What can hang from each mark:
kiku: kufo vivov
bivupit: kufo tere vivov
kufo: bivupit kiku
vivov: bivupit kiku
fose: tere
tere: bivupit fose kiku
laso: bivupit

Each row was made from one small tree. Brackets hold a mark, then the marks that hang from it, in alphabetical order. Every link used is in the known rows. Write each row's tree.
(in the rows, 128 means zero)
Known rows:
(laso (bivupit (kufo (kiku vivov)))): [132 144 147  81 130 130  83 167 135 149 135 129 126 140 163 126 134 169
 119 106 134]
(bivupit (vivov kiku)): [122 154 109 117 127 143  88 117 134 136 148 113 139 132  30 109 114 154
  94 165  84]
(laso (bivupit kufo (tere fose) vivov)): [115 151 118  91 164 132  76 121 176 146 190 123 179 140  79 125 120 173
 141 143 118]
(bivupit (kufo kiku) (tere fose)): [129 137 164  90 132 141 105  86 164 148 207  83 162  93 156 145 131 152
 173 137  97]
(vivov bivupit): [166 148 118 116 134 136 111 147 130 146 151  97 116 148  76 105 107 134
 130 152 102]
(fose (tere (kiku kufo vivov))): [132 155 127 114 103 162 109 130  96 137 177 170 117  70 133 204 102 110
 118 145 121]
(fose (tere bivupit)): [138 145 128 107 125 156 102 130 107 153 198 115 147 109  90 130  81 110
 172 173 156]
(laso (bivupit tere)): [133 160 140  99 142 126  79 146 163 133 168  62 137 136  76  85 124 145
 129 158 128]
(kiku (kufo (bivupit tere vivov))): [118 136 133 100 120 151  74 102 168 113 141  95 157  92  79 159 157 157
 100 140  86]
(kiku kufo): [134 162 140 105  96 136  88 122 124 130 131 116 148  77  66 138 137 126
 118 137  97]
(fose (tere (bivupit kufo vivov) kiku)): [111 130 106 108 147 177 105 142 111 151 204 170 174 102 116 160  79 137
 145 160 185]
(laso (bivupit kufo tere)): [123 152 139  95 156 129  74 148 160 143 179  73 151 128 130 104 138 174
 135 147 127]
(kiku kufo (vivov (bivupit (tere fose)))): [163 162 113 108  93 152 106 140 167 140 159 147  95 104 145 209 110 143
 147 113  60]
(bivupit vivov): [138 153 107 114 135 137  87  95 146 135 120 138 168 114  18 103 122 135
 104 166  92]
(kufo (kiku (vivov bivupit))): [162 138 141  97  98 144 118 146 139 143 121 126  89 134 153 143 117 136
 123 112  92]
(laso (bivupit tere vivov)): [117 155 116 100 150 133  76 131 179 129 157  90 159 141  39  93 125 157
 111 158 116]
(kiku (kufo (bivupit tere)) vivov): [155 146 138 102 100 154  77 127 167 120 124 120 107  87 173 197 152 156
 110 121  75]
(tere (bivupit (vivov kiku)) fose): [140 149 102 100 127 156  97 143 145 153 184 154 163 164  38 117  49 132
 174 147 162]
(fose (tere (bivupit vivov))): [126 141 110 107 131 161  99 118 119 151 189 139 165 113  61 135  80 120
 158 173 145]
(tere (bivupit vivov)): [142 142  99 105 133 157  88 142 154 142 129 139 173 135  47  92  87 136
 145 155 163]

Write each row's tree:
[140 158 127 117 110 160  99 132 166 121 156 114 119  71 143 167 123 135
 116 145 108] -> (bivupit (tere (kiku kufo vivov)))
[186 156 110 115 127 151 125 154 128 145 161 198 105 146 124 169  60 108
 139 128 145] -> (tere fose (kiku (vivov bivupit)))
[132 129 121  82 133 158 102 128 153 159 173 177 193 140 101 134  76 145
 184 119 171] -> (tere (bivupit (kufo kiku) vivov) fose)
[108 148 113 109 151 151  88  88 172 149 223 105 167 115 100 155 117 186
 145 161  67] -> (bivupit kufo (tere fose) (vivov kiku))
[120 145 148 104 103 146  82 151 113 126 162  75 102 125 106 141 135 160
  97 136  98] -> (vivov (kiku (kufo bivupit)))
[ 98 143 109 115 150 155  80 103 173 142 198  78 160 104 116 141 141 202
 117 167  62] -> (bivupit kufo tere (vivov kiku))
[ 98 152 114  99 140 148  81 153 171 119 159 117 158 123  52 120 121 155
  94 139 143] -> (laso (bivupit (tere (kiku kufo)) vivov))
[132 137 142 106 120 154  93 151 117 114 134 132 135 100 106 145 128 128
  86 131 159] -> (tere (kiku (kufo bivupit)))
[148 149 108 105  98 178 100 201 138 131 123 187 126 103 161 167  78 128
 133 111 200] -> (tere bivupit (kiku kufo vivov))
[150 163 130 111 110 156 106 118 165 127 179 142 131  83 127 184  99 120
 144 138 114] -> (bivupit (tere fose (kiku kufo vivov)))
[175 151 108 117 133 149 101 143 167 152 152 124 101 120 196 171 121 171
 140 138  67] -> (kiku (vivov (bivupit kufo tere)))
[148 131 131  88 118 160  95 167 144 155 137 138 144 122 189 130 102 158
 167 117 167] -> (tere (bivupit (kufo (kiku vivov))))
[140 159 128 103 139 140  87 170 163 128 157 103 117 135 122 115 110 144
 112 144 149] -> (laso (bivupit (tere (kiku vivov))))
[138 126 128 107 155 147  76  89 179 117 146  77 156 128  75 118 147 158
 103 170  95] -> (kufo (bivupit tere vivov))
[180 152 109 105 121 168 113 178 139 147 158 208 133 145 140 151  33 103
 175 127 216] -> (tere bivupit fose (kiku vivov))
[119 123 117  89 133 163  92 146 153 149 141 145 181 126 118 115 107 165
 150 128 164] -> (tere (bivupit (kufo kiku) vivov))
[170 144 108 100 135 170 107 179 137 157 169 219 150 134 193 171  48 132
 181 116 214] -> (tere (bivupit kufo) fose (kiku vivov))
[116 149 114  92 158 129  70 146 144 147 141 141 172 144  77 107 133 177
 106 134 129] -> (laso (bivupit kufo vivov))
[133 130 130 104 148 149  82  97 169 124 189  77 139 152  74 136 120 162
 117 164  92] -> (kufo (bivupit (tere fose) (vivov kiku)))
[165 151 122 114 139 139 117 122 162 146 199  80 123 146  79 123  94 130
 164 159  90] -> (vivov (bivupit (tere fose)))
[170 134 143 106 145 152  94 118 162 121 167 110 123 133 149 153 112 134
 126 151 132] -> (kufo (bivupit (tere fose (kiku vivov))))
[151 148 116 121 126 161 121 142  99 147 189 159 101 109 136 181  84 113
 125 157 125] -> (fose (tere (kiku (vivov bivupit))))
[101 144 112  98 168 147  78 152 171 133 171 120 172 130 104 120 128 181
 103 144 146] -> (laso (bivupit kufo (tere kiku) vivov))
[107 134 129 108 125 164 100 115 100 125 186 150 145  87  82 184 114 121
 100 152 135] -> (fose (tere (kiku (kufo (bivupit vivov)))))
[162 130 139 110 145 156  87 129 164 116 147  88 114 123 160 140 133 146
 103 155 129] -> (kufo (bivupit (tere (kiku vivov))))
[134 111 178  87 127 146  95 106 163 116 154  36 123 125 143 112 154 146
 115 140 113] -> (kufo (bivupit tere) kiku)
[124 139 135  97 120 149  80  94 166 117 157 113 162  98  66 167 142 147
 118 136  89] -> (kiku (kufo (bivupit (tere fose) vivov)))
